Each row was made from one path, in order. Every step used is in the known rows, and no mark comes twice. Write each row's path.
Known rows
P-F-E-C: [.00 .03 .31 -.13 .15 -.07 -.13 .11 .14 -.11 -.02 .07 .00 -.02 .12 .17 .32 -.05 .07 -.09 -.26 -.21 .06 .08 .14 -.01 -.10 -.13 -.31 -.09 -.14 -.11 -.25 .13 .27 .25 -.02 -.36 -.41 .07 -.04 -.05 .37 .03 -.18 .02 .32 -.01 -.02 .04 .00]
G-C-J-Z-P: [-.15 .08 .09 -.14 -.08 -.51 -.11 -.15 .17 -.11 .32 .02 -.24 .06 -.11 .03 -.01 -.07 .23 -.25 -.25 -.27 -.07 .10 .15 -.02 .02 -.10 -.05 -.30 -.26 .14 -.23 .20 .36 -.41 .16 -.01 -.13 .08 .04 -.14 .15 -.32 -.27 -.01 .02 -.07 .00 .02 -.01]
Z-G-C-E-F-P: [-.09 .05 .13 -.15 -.24 .02 -.19 .01 .16 -.05 .20 .02 .02 .09 .00 .04 .43 .01 .17 -.13 -.29 -.03 -.13 .10 .28 -.03 -.09 -.21 .34 .18 -.04 -.05 .02 .18 .22 .15 .00 -.16 -.07 .06 -.07 -.25 .29 -.12 -.10 .00 .45 -.11 -.06 .02 .14]
E-F-P: [-.01 .04 .15 -.12 -.15 .11 -.09 .01 .18 -.04 .16 .13 .09 .05 -.03 -.04 .38 .02 .11 -.16 -.16 -.25 -.14 .07 .24 -.04 -.08 -.10 .37 -.10 .00 .01 .11 .21 .12 .11 -.08 -.26 .16 .08 -.06 -.23 .15 .04 .00 .02 .29 -.15 -.06 .05 .14]
F-P: [-.02 -.02 .09 -.09 -.12 .05 -.15 -.06 .17 -.03 .19 .09 -.08 .01 -.03 -.04 .14 .04 .10 -.14 -.15 -.20 -.01 .06 .19 -.05 -.03 -.06 .37 -.13 -.03 .08 .08 .19 .00 -.14 .02 -.22 .03 .05 .01 -.13 .05 -.02 -.01 .02 .18 -.23 -.04 .10 .14]
C-J-Z-P-F: [.05 .16 .23 -.18 -.08 -.21 -.28 -.12 .19 -.12 .15 .01 -.05 -.04 -.11 .03 .16 -.07 .05 -.24 -.20 -.38 -.05 .09 .18 -.06 -.06 -.08 .04 -.51 -.05 .05 -.27 .12 .46 -.06 .09 -.26 -.02 .09 .05 -.19 .24 -.14 -.20 .09 .19 -.07 -.15 -.03 .04]
E-F: [-.08 .05 .10 -.10 -.02 .01 .04 .03 .15 -.08 .01 .15 .20 -.02 -.01 .06 .39 .01 .13 -.09 -.12 -.12 -.07 .11 .15 -.02 -.10 -.03 -.06 -.04 -.04 -.03 .01 .02 .15 .26 .00 -.09 .07 .09 -.08 -.21 .16 .07 -.05 -.01 .14 -.03 -.06 .00 .01]
C-G: [-.03 .12 -.09 -.07 .00 .05 -.05 -.09 .14 -.08 .09 .36 .01 -.15 -.09 -.09 .17 .07 .04 -.12 -.09 .04 .09 .10 .01 -.02 -.08 -.13 -.18 .15 .03 .12 -.07 -.12 .09 .39 .37 .01 -.07 .04 .07 -.08 .04 .10 -.28 -.01 -.07 -.13 .17 .03 .02]
P-Z-G: [-.06 .30 .14 -.14 .03 -.18 -.05 -.16 .14 -.11 .05 -.01 -.05 .08 -.07 .06 .21 .06 .07 -.17 -.11 .26 -.12 .12 -.04 .08 -.06 -.25 .04 .04 -.15 -.02 -.04 .00 .12 -.05 .44 -.06 -.02 .04 .17 -.03 .03 -.05 -.06 .02 .14 -.17 -.04 -.08 -.01]
G-C: [-.26 -.07 .01 -.07 -.12 -.18 -.13 .00 .10 -.10 .03 .11 .07 .11 -.02 .08 .08 .01 .12 -.12 -.26 .06 -.08 .14 .16 .00 -.03 -.08 -.23 .24 -.25 .02 -.10 .01 -.01 .09 .10 -.12 -.31 .03 -.11 -.19 .16 -.13 -.25 -.07 .00 -.08 -.04 .10 .07]
Z-G-C-J: [-.09 -.07 .02 -.11 -.21 -.42 -.01 -.05 .08 -.13 .11 .13 -.06 .02 -.14 .19 -.01 -.05 .16 -.20 -.16 .19 .03 .18 .08 .02 -.10 -.22 -.12 .28 -.14 .13 -.16 .09 .12 -.41 .23 .06 -.30 .04 -.04 -.06 .19 -.35 -.29 -.03 .04 -.13 .10 -.01 .16]
E-F-P-Z-G-C-J: [-.03 .10 .16 -.15 -.28 -.33 .00 -.03 .11 -.13 .13 .09 -.05 .06 -.18 .18 .20 -.06 .20 -.27 -.29 .06 -.10 .16 .08 .00 -.13 -.28 .13 .18 -.12 .06 -.09 .30 .12 -.27 .16 -.07 -.18 .06 -.03 -.17 .25 -.32 -.27 .04 .25 -.09 .06 -.07 .16]
G-C-J-Z: [-.10 -.01 .03 -.08 -.09 -.27 -.02 -.08 .13 -.14 .04 .09 -.18 .04 -.10 -.01 -.08 -.09 .18 -.20 -.28 -.16 -.01 .14 -.05 .00 -.02 -.08 -.16 -.11 -.17 .07 -.29 .20 .21 -.24 .21 -.01 -.16 .08 -.05 -.10 .13 -.39 -.42 .13 -.01 .03 .02 .01 -.13]
J-Z: [-.09 .08 .01 -.08 .08 -.05 -.09 -.11 .18 -.09 .02 .06 -.15 .04 .01 -.11 .03 -.01 .10 -.12 -.18 -.17 -.08 .09 -.02 .02 .01 .00 -.07 -.23 -.15 .03 -.16 .04 .21 .06 .28 -.09 .08 .07 .05 -.08 .00 -.12 -.19 .09 .01 -.01 -.10 .01 -.21]
E-C-J: [.05 -.05 .13 -.08 -.02 -.35 .06 .02 .10 -.12 .13 .22 -.05 -.09 -.13 .18 -.10 -.10 .18 -.18 -.15 -.18 .14 .11 .01 -.02 -.11 -.14 -.07 -.04 -.09 .15 -.24 .26 .10 -.33 .17 .00 -.34 .06 -.11 -.09 .22 -.15 -.19 -.01 .08 -.07 .22 .03 .14]
P-Z-G-C-E: [-.22 .15 .02 -.12 -.13 -.21 -.09 -.06 .12 -.12 .05 -.13 -.17 .05 -.01 .12 .11 -.02 .17 -.10 -.31 .17 .13 .13 .04 .01 -.03 -.21 -.12 .33 -.19 -.16 -.19 .05 .12 .15 .25 .00 -.40 .04 -.01 -.15 .26 -.21 -.27 .14 .24 -.08 -.04 .00 .01]
P-F-E-C-G: [.04 .11 .14 -.11 .11 .08 -.12 .04 .12 -.10 .05 .33 .01 -.12 .04 .04 .40 .02 .04 -.14 -.24 -.07 .10 .08 .05 -.01 -.16 -.22 -.37 .17 -.05 .03 -.26 .00 .32 .60 .26 -.19 -.36 .05 .02 -.03 .29 .11 -.39 .03 .19 -.03 .17 -.01 .01]
E-F-P-Z-G-C: [-.21 .21 .17 -.17 -.18 -.19 -.18 -.04 .12 -.10 .09 .02 .10 .23 -.06 .13 .38 .04 .14 -.23 -.34 .24 -.36 .15 .18 .06 -.08 -.29 .08 .29 -.25 -.03 -.02 .13 .15 .07 .29 -.22 -.15 .04 .00 -.21 .22 -.16 -.21 -.08 .30 -.09 -.07 -.03 .06]

Which path is each row?
[-.05 .12 .23 -.18 -.15 -.27 -.34 -.09 .17 -.13 .15 .01 -.03 .02 -.13 .10 .15 -.07 .07 -.26 -.28 -.32 -.12 .11 .22 -.05 -.04 -.11 -.07 -.33 -.15 .06 -.31 .12 .44 -.05 .10 -.30 -.15 .09 .02 -.23 .31 -.25 -.30 .05 .20 -.02 -.15 -.01 .04] | G-C-J-Z-P-F
[-.03 .09 .06 -.09 .16 -.01 -.07 .02 .11 -.09 .11 .34 -.06 -.11 .00 .04 .30 .02 .12 -.11 -.22 -.04 .12 .08 .01 .01 -.11 -.21 -.40 .18 -.08 .05 -.18 .00 .26 .47 .27 -.04 -.34 .04 .04 .02 .22 .09 -.39 .00 .10 -.07 .24 .03 -.01] | F-E-C-G
[.01 .22 .18 -.15 .17 -.07 -.21 -.03 .15 -.11 .17 .26 -.10 -.04 .00 .00 .40 .00 .09 -.22 -.29 -.17 -.02 .06 .08 .01 -.10 -.24 -.35 -.08 -.13 .08 -.28 .03 .52 .54 .29 -.18 -.26 .07 .09 -.04 .30 .02 -.45 .03 .23 .00 .14 -.03 -.06] | J-Z-P-F-E-C-G
[-.05 .07 .12 -.13 -.27 -.40 -.10 -.06 .10 -.12 .14 .06 -.15 .08 -.17 .14 .05 -.05 .19 -.25 -.27 .11 -.01 .15 .03 .02 -.10 -.28 .12 .16 -.12 .08 -.08 .30 .06 -.43 .24 -.07 -.25 .05 .00 -.12 .20 -.35 -.28 .02 .17 -.13 .08 -.03 .19] | F-P-Z-G-C-J
[-.03 .08 .24 -.14 .06 -.07 -.21 .01 .17 -.09 .12 -.08 -.17 -.08 .08 .12 .39 -.03 .04 -.08 -.17 -.26 .17 .06 .22 -.07 -.06 -.02 -.26 -.30 -.06 -.15 -.13 .07 .34 .10 -.25 -.31 -.19 .11 .15 -.05 .31 -.08 -.16 .10 .23 -.16 -.21 .03 .06] | Z-P-F-E
[.08 .13 .21 -.18 .11 -.20 -.09 -.06 .13 -.16 .08 .03 -.19 .05 .02 .14 .25 -.08 .09 -.20 -.21 .08 -.05 .14 .03 .08 -.11 -.31 -.17 -.06 -.11 .01 -.34 .10 .54 -.15 .34 -.10 -.12 .08 .13 .04 .26 -.23 -.23 .10 .29 .02 -.03 -.11 -.11] | P-F-E-C-J-Z-G
[-.17 .15 .07 -.13 -.21 -.14 -.14 -.05 .13 -.09 .12 -.14 -.20 .09 -.02 .09 .14 .01 .18 -.12 -.35 .11 .07 .10 .08 .00 -.03 -.23 .13 .27 -.15 -.15 -.10 .17 .12 .09 .21 -.09 -.36 .04 -.02 -.17 .26 -.24 -.24 .10 .34 -.15 -.05 .02 .06] | F-P-Z-G-C-E
[-.09 .15 .04 -.14 .09 -.15 -.11 -.16 .16 -.11 .11 .04 -.13 .11 .00 -.02 .17 .04 .08 -.15 -.09 .23 -.20 .13 .03 .11 -.03 -.23 -.05 .03 -.14 .06 -.15 -.11 .35 -.11 .44 .01 .11 .05 .17 .00 .02 -.15 -.06 .01 .09 -.07 -.10 -.06 -.16] | J-Z-G
[-.18 .10 .09 -.14 -.10 -.06 -.06 .01 .14 -.11 .03 -.03 .00 .08 .03 .07 .38 -.05 .21 -.09 -.31 .03 -.12 .14 .13 .04 -.07 -.16 -.12 .20 -.13 -.13 -.18 .04 .38 .45 .13 -.01 -.13 .07 -.10 -.24 .32 -.17 -.22 .11 .32 .08 -.11 -.05 -.10] | J-Z-G-C-E-F
[-.07 -.01 .20 -.10 .18 -.16 .00 .08 .13 -.09 .07 .10 -.11 .03 .12 .15 .21 -.04 .15 -.06 -.20 -.15 .11 .07 .09 .01 -.06 -.11 -.30 -.01 -.20 -.10 -.16 .14 .20 .09 .03 -.19 -.38 .06 -.06 .02 .25 -.01 -.16 -.01 .19 -.07 .06 .08 -.01] | F-E-C
[-.03 .14 .24 -.17 -.07 -.11 -.33 -.08 .18 -.09 .14 .03 .09 -.02 -.05 .08 .26 .01 -.02 -.18 -.13 -.27 -.08 .08 .27 -.07 -.06 -.05 -.01 -.37 -.06 .00 -.15 -.02 .32 .13 .04 -.31 -.09 .08 .07 -.22 .24 .04 -.05 -.01 .19 -.13 -.19 .03 .14] | Z-P-F
[-.21 .17 .14 -.14 -.18 -.27 -.21 -.09 .12 -.10 .10 .01 -.01 .23 -.05 .09 .24 .05 .14 -.23 -.32 .28 -.25 .14 .13 .05 -.04 -.28 .08 .30 -.30 .02 -.03 .10 .08 -.08 .31 -.21 -.22 .02 .02 -.16 .16 -.20 -.19 -.05 .22 -.14 -.07 -.01 .08] | F-P-Z-G-C
[-.04 .10 .21 -.15 .10 -.53 -.12 -.10 .18 -.12 .34 .00 -.36 .02 -.06 .09 .06 -.10 .24 -.22 -.22 -.40 .05 .06 .12 -.02 -.01 -.09 -.14 -.42 -.22 .08 -.25 .31 .45 -.37 .08 -.04 -.18 .10 .10 -.02 .20 -.24 -.26 .06 .09 -.06 .04 .01 -.05] | F-E-C-J-Z-P
[-.12 .28 .24 -.13 -.20 -.03 -.07 -.03 .18 -.07 .03 -.06 -.10 .05 -.06 .01 .33 -.03 .18 -.19 -.39 -.22 -.06 .07 .06 -.05 -.06 -.12 .32 -.06 -.11 -.18 .02 .39 .01 .26 .07 -.32 -.12 .07 -.04 -.24 .23 -.10 -.20 .15 .41 -.09 -.09 -.02 .04] | G-C-E-F-P-Z
[-.01 .32 .20 -.17 -.09 -.06 -.08 -.11 .17 -.08 .11 -.07 -.11 .07 -.04 .07 .40 .03 .14 -.17 -.21 .12 -.09 .09 .07 .02 -.09 -.30 .38 .03 -.05 -.11 -.01 .19 .21 .04 .29 -.15 .03 .06 .13 -.14 .16 -.08 -.06 .11 .42 -.14 -.08 -.10 .04] | C-E-F-P-Z-G
[-.03 .20 .26 -.18 -.03 -.08 -.34 -.13 .20 -.10 .13 .00 .00 .01 -.04 .00 .23 -.02 .01 -.21 -.20 -.34 -.17 .08 .21 -.03 -.01 -.06 .00 -.49 -.11 .00 -.22 .04 .47 .10 .11 -.34 .01 .09 .06 -.19 .22 -.08 -.16 .03 .21 -.06 -.23 .00 -.02] | J-Z-P-F
[.01 .10 .01 -.14 .02 -.27 -.04 -.17 .15 -.13 .13 .06 -.21 .04 -.08 .05 .05 -.02 .13 -.18 -.09 .16 -.08 .15 .00 .08 -.07 -.26 .00 -.02 -.09 .11 -.24 .02 .35 -.36 .41 .10 .06 .06 .16 .03 .05 -.26 -.14 .04 .08 -.06 .01 -.09 -.10] | C-J-Z-G
[-.03 .13 .36 -.16 .20 -.21 -.23 .05 .16 -.11 .11 .01 -.12 .06 .08 .17 .30 -.07 .10 -.19 -.30 -.32 -.04 .06 .18 .01 -.08 -.12 -.30 -.31 -.22 -.06 -.29 .17 .49 .16 .06 -.37 -.31 .08 .01 -.05 .37 -.06 -.24 .04 .32 .00 -.08 .02 -.07] | J-Z-P-F-E-C
[-.10 .10 .11 -.16 -.19 .07 -.19 -.01 .17 -.07 .19 -.01 -.09 .14 .01 .00 .39 -.01 .18 -.15 -.34 -.12 -.18 .10 .21 .00 -.05 -.22 .29 .07 -.08 -.06 -.04 .20 .33 .15 .10 -.20 -.01 .07 -.06 -.23 .26 -.16 -.15 .06 .44 -.04 -.10 .00 .01] | J-Z-G-C-E-F-P
[-.01 .32 .24 -.12 -.13 .03 -.05 -.06 .20 -.06 .03 -.06 -.13 -.01 -.06 .01 .32 -.02 .15 -.15 -.32 -.30 .06 .05 .02 -.07 -.06 -.08 .40 -.22 -.04 -.18 .04 .37 .04 .24 .07 -.27 -.01 .08 .02 -.19 .18 -.05 -.10 .20 .38 -.12 -.08 -.03 .02] | C-E-F-P-Z
[-.01 .05 .13 -.12 -.18 .14 -.08 .02 .18 -.03 .18 .03 -.04 -.06 .01 -.01 .34 .00 .17 -.09 -.25 -.28 .06 .05 .24 -.09 -.07 -.09 .39 -.08 .06 -.06 .06 .25 .15 .21 -.10 -.20 .03 .08 -.08 -.24 .23 .00 -.03 .10 .40 -.11 -.05 .06 .13] | C-E-F-P
[-.24 -.04 -.03 -.06 -.15 -.11 -.08 .01 .13 -.09 .04 -.08 -.11 -.03 -.01 .07 -.01 -.04 .20 -.04 -.30 -.01 .22 .11 .11 -.05 .01 -.04 -.16 .24 -.14 -.11 -.15 .06 .04 .22 .06 -.01 -.44 .05 -.14 -.17 .26 -.19 -.29 .10 .12 -.06 -.03 .10 .04] | G-C-E
[.05 .17 .34 -.19 -.02 -.26 -.25 -.06 .18 -.13 .17 .06 -.02 .03 -.11 .10 .14 -.08 .06 -.26 -.26 -.40 -.10 .08 .19 -.03 -.06 -.12 .00 -.48 -.13 .08 -.33 .17 .50 -.03 .16 -.29 -.15 .08 .00 -.17 .32 -.12 -.23 .05 .26 .00 -.08 -.02 .04] | E-C-J-Z-P-F
[-.19 .20 .14 -.15 -.14 -.10 .01 .02 .14 -.10 .01 -.05 .06 .04 -.01 .12 .41 -.04 .20 -.11 -.32 .09 -.03 .13 .09 .01 -.11 -.19 -.07 .24 -.13 -.20 -.08 .08 .21 .46 .17 -.05 -.20 .07 -.09 -.22 .34 -.13 -.22 .10 .36 .02 -.08 -.08 -.02] | P-Z-G-C-E-F
[-.04 .11 .10 -.13 .00 -.45 -.09 -.17 .18 -.10 .31 .02 -.28 .01 -.15 .02 .00 -.07 .20 -.23 -.15 -.33 -.01 .08 .12 -.04 .02 -.06 -.01 -.43 -.18 .16 -.19 .20 .37 -.41 .16 .04 -.01 .10 .10 -.09 .10 -.23 -.21 .04 -.01 -.11 -.01 .02 -.02] | C-J-Z-P
